Each row comes from the steps of one walk. Every step used is in the known rows, and no mark comes twice. Write the walk behind each row, first mark first.
Known rows:
u b: [ 13 -16 -20  -6   8   8   7   1   6  -8  22   5  -3 -14   5 -28   8   1
  -2   2   5   2  -6  -4   8  22 -21]
k j: [ 10 -13 -15 -13  -6  10   5   3   9 -11  25   1  -9 -17   9 -18   1  -3
   1   1   1   4   5  -4   3  24 -23]
k a b x: [  4 -12  -3 -10 -25  11   3   1   8  -6  17  -5   0 -20  -1   1   0  -5
   3  12  -4  -2   0  -6   5  15 -17]
q k a b: [  4  -9 -11  -9 -15  10   2  -2  17  -7  13  -6  -6 -20  -6  16   8  -4
  -2   4   2  -3   0 -11  13  33 -15]
q k a b p f: [ 11 -12  -7  -9 -27  11   7   1  15  -5   6  -1  -7 -16 -12  13   2  -7
   6  -1  -3  -1  -3 -16   9  14 -19]
x b j k a: [  9  -4  -6 -16  -4  17   2 -10   5 -12   4  -3 -13 -12  -3  29 -12   5
  -1  11   0  -1   2  -9   0   9 -14]
b p f: [ 18 -19 -15 -10  -8  11  13  10   7  -9  17   6  -8  -9   2 -33  -1 -10
   8  -1   0   5   0  -7   3  -2 -27]
b a: [ 10 -19 -15  -9   1  10   6   6   9 -12  18  -2  -9 -10   0 -10   6  -9
   3   8  -1  -2   4  -5   7   9 -24]
b x: [ 16 -14 -14 -10  -6  12   6   4   4  -9  18   0  -5 -14   5 -18  -1  -8
   1  11   2   5   4  -1  -2   8 -23]
a b x z: [  5 -18  -3  -9  -7  11   1   0   7 -10  23  -1   4 -27  -1 -18   6  -9
  -4  20   1   8  -4  -5  -2  16 -22]
x b: [  8 -14 -16  -8   5  13   8   4  10 -11  24   3  -4 -16   2 -20  -2  -1
  -4  12   7  -2   0  -3   9  11 -20]
z x: [  4 -11 -19 -12   1  14  12   6   8  -9  22   3  -8 -14   7 -16   2  -9
   0  10   9   3   3   4   5  16 -17]
k a b: [  0 -14  -9 -10 -17   8   4   4  13  -7  22  -4  -2 -21   1 -10   7  -4
   2   5  -1  -5  -1  -7  13  23 -17]
a b u: [ 12 -16  -8  -8  -9   8   6   6  12 -12  23   8   0 -25   5 -25   9  -2
   2   1   7   0   1  -7   4  24 -23]
f p b j k q: [ 11  -9  -2 -17   3  13   0  -9  13 -13  10  -2 -12 -12  11 -17 -12   8
  -4   4   9   8  -2  -7  -1  28 -18]
b j k a: [ 13  -6 -11 -18  -5  13   2  -6   4 -12   3  -4 -15 -10   3  19  -6  -1
   3   4  -1   3   5  -7  -2  15 -17]
z x b q k a: [ -4 -10  -9  -7 -13  21   6  -6  13  -9   6  -4 -20 -13  -9  44  -7   1
  -8  23   8  -5  -1  -6   2   8 -11]
j b q k a: [  3 -14 -11  -6 -12  15  -1  -1  13 -10   3  -9 -21 -14  -5  38  -3   5
  -5  13   5  -3  -2  -9   0  11 -18]
q k: [ 15 -12 -22  -9   4  10   5   2  13 -10  14  -1 -11 -13   1  -2   7  -6
  -3   4   8   4   4  -6   6  25 -21]
x b p: [  9 -18 -13  -7   0  13   9   0  11  -9  22   2  -2 -11  -1 -29  -3   2
   0  12   1  -1   1  -9   0   1 -21]
f p: [  4 -17 -17 -11  10  10   6   5  13 -10  27  -2  -4 -11   6 -53   4  -3
   1   2   7   3   1  -3   7  10 -20]
f p b q k a: [  2 -17  -7  -7  -5  16   4  -5  19  -8   9  -4 -18  -5  -6  -1  -1   6
  -6   5   5  -5  -4 -14   9  23 -16]
b p: [ 13 -21 -16  -9  -1  10   8   4  10  -9  21   0  -5 -10   5 -38   3  -3
   4   4   0   3   5  -8  -2   6 -23]
j k a: [ 14 -10 -15 -17  -1  11   3   1   8 -10  13  -4 -12  -8   3   2  -4  -1
   2   5   4  -2   3  -5   9  12 -16]
a b x: [  7 -13  -6  -9 -12  10   2   3   8  -8  21   0   3 -25   5 -16   3  -7
   1  11   3   4   2  -4   1  21 -22]

Write each row's walk:
[ 17  -7 -14 -12  13  11   1 -10   1 -12   5   3  -9 -14   4   4  -1   5
  -1   1   5   9  -2  -6  -4  26 -19] -> u b j k
[ 11  -9 -11  -9  -4  19  15   1   8 -11  20  11  -6 -17   0  -4  -4   0
  -3  12  12  -2   0   0   2   5 -17] -> z x b u
[  8 -18 -13  -7 -12  12   1  -1  13 -10   6  -7 -21 -11  -4  23   2  -2
  -3  11   3  -2   2 -10   1  13 -19] -> b q k a
[  1  -9 -15 -10   3  17  12   2   9 -10  23   4  -5 -16   2  -7  -4  -4
  -5  17  10  -1   0   2   8  10 -15] -> z x b
[ 10 -20 -17  -6   2  11   1   2  13 -12  11  -2 -18 -16   2   5   5  -3
  -5  11   9   4   4  -7  -2  18 -24] -> b q k
[  6 -11 -11 -10  -8  19  17   5   7  -8  16   9  -6 -11  -4 -10 -10  -8
   3  11   6   1  -3  -2   3  -9 -19] -> z x b p f
[  7  -8 -11 -11  -5  12   3   3   9 -11  22  -1  -9 -20   8  -1  -4   4
  -1   3   3   3   1  -2   1  22 -22] -> k j b
[ 16 -13 -13 -17   1   7  -1   2  11 -14  17  -5 -11 -16  15 -10  -7   0
  -2  10  12   6   2  -2   3  15 -20] -> j k q
[ 19 -19 -16  -6  -2  10  12   4   4  -7  14   9  -4 -10  -1 -31   2  -3
   5  -4   0   5 -10  -9   4   4 -25] -> u b p f
[ 10 -10 -11  -9  -5  15   4   5   4 -10  15  -2  -5 -16   4  -1  -6  -1
  -1  13   4   4   0   0  -3   6 -22] -> j b x
[ 11 -14  -8  -7  -6  14   2  -4  13 -11  11   3 -20 -16   3  15  -2   5
  -7   4   5   3   2 -11   2  41 -23] -> p b q k j
[  3 -12  -8 -10  -7   9   2  -1   9 -11  17   1  -2 -26   6 -10   7  -5
   1   5   1   6   3  -6  -1  32 -22] -> a b j
[  1 -13 -12  -9  -2  18  13  -1  10  -8  21   3  -4 -11  -1 -16  -5  -1
  -1  16   5   0   2  -4  -1   1 -16] -> z x b p
[  7 -16 -11  -7   3  14   7   2  10 -12  18   0  -7 -12  -6  -1   0  -4
  -1  16   1  -6   0  -7   9   4 -21] -> x b a
[  0 -11 -10  -9   0  19  11   0   9 -10  17   1  -7 -12  -5  13  -3  -7
  -2  20   5  -5   0  -1   8   3 -16] -> z x b a
[  6 -11  -7 -11  -8  14   1   2   9 -12  16  -4 -11 -16   0  20  -3   0
   2   7  -3  -1   1  -6   1  14 -22] -> k j b a
[  9 -16 -12  -9  -7  11  -2  -3  12 -12  12  -3 -21 -19   3  17   1   0
  -4   7   5   7   5  -9  -6  26 -23] -> b q k j
[ 10 -13  -7  -9   1  15   9   1   9  -7  22   3  -3  -7   2 -41  -4   0
  -2   5   4   2  -1  -5   7  18 -21] -> f p b x
[  2 -18 -10  -5  -4   9  -3   1  16 -11  14  -3 -10 -27   1   7   9  -3
  -4  11  10   3   1 -10   1  32 -22] -> a b q k
[ 16  -9  -7 -11 -11  14   5   3   8 -13  18   6 -10 -20   5   1  -5   7
   1  -1   4   2   1  -5  -5  16 -24] -> k j b u
[  6 -12  -8 -10   6  14   8  -3  10 -10  17   4  -7  -9   4 -35   0   2
  -1  -1   2   4   0  -7   4  29 -21] -> f p b j
[ 20  -5 -10 -10 -10  15   3  -3  12 -12   9   3 -15 -19  -3  28  -3   7
  -3  -2   8   4   1  -9  -5  25 -22] -> q k j b u
[  0 -14  -4  -7 -13   9  -5  -5  16 -11  15  -4 -12 -30   2  19   5   1
  -4   8   6   5   3 -12  -2  39 -22] -> a b q k j
[  8 -18 -14  -3  -7  12   0  -8  10  -8   4  -4 -17 -12  -8  23   5   5
  -6   8   3  -1  -7 -12   3  19 -17] -> u b q k a
[ 16  -8 -14 -16   8  12   2  -3   4 -14   7   0 -13 -14   8   3  -3  -2
   2   4   5   9   7  -4  -6  20 -21] -> b j k
[ 10  -6  -6 -12 -14  15   1   0   4  -9  17  -2  -7 -19   5  12 -10   2
   0   9   0   6   2  -2  -7  12 -22] -> k j b x
[ 11 -16 -12  -5  -1  10  -3 -10   9 -10  10   0 -17 -19   0  19   4   7
  -6   4   5   7  -3 -11  -4  32 -22] -> u b q k j
[  1  -5 -10 -10  -2  19  11  -5   5 -11  14   4  -8 -17   1  11  -6  -4
  -3  16   6   4   2   1  -3  13 -16] -> z x b j
[ 11  -7  -7 -16  15  15   4  -7   9 -12  10   3 -10  -7   5 -21  -6   5
  -1  -2   7   6   2  -8   3  30 -18] -> f p b j k
[  9 -14  -5  -9 -23  10   7   3  13  -9  19   4  -3 -22  -2  -9   6  -1
   3   1   1  -6  -1 -10   7  17 -18] -> k a b u
[ 10 -11  -4 -16 -18  11   5   3   9  -8   9   0  -5 -15  -3   2  -6  -5
  10   0   0  -1  -3 -13   7   6 -19] -> j k a b p f
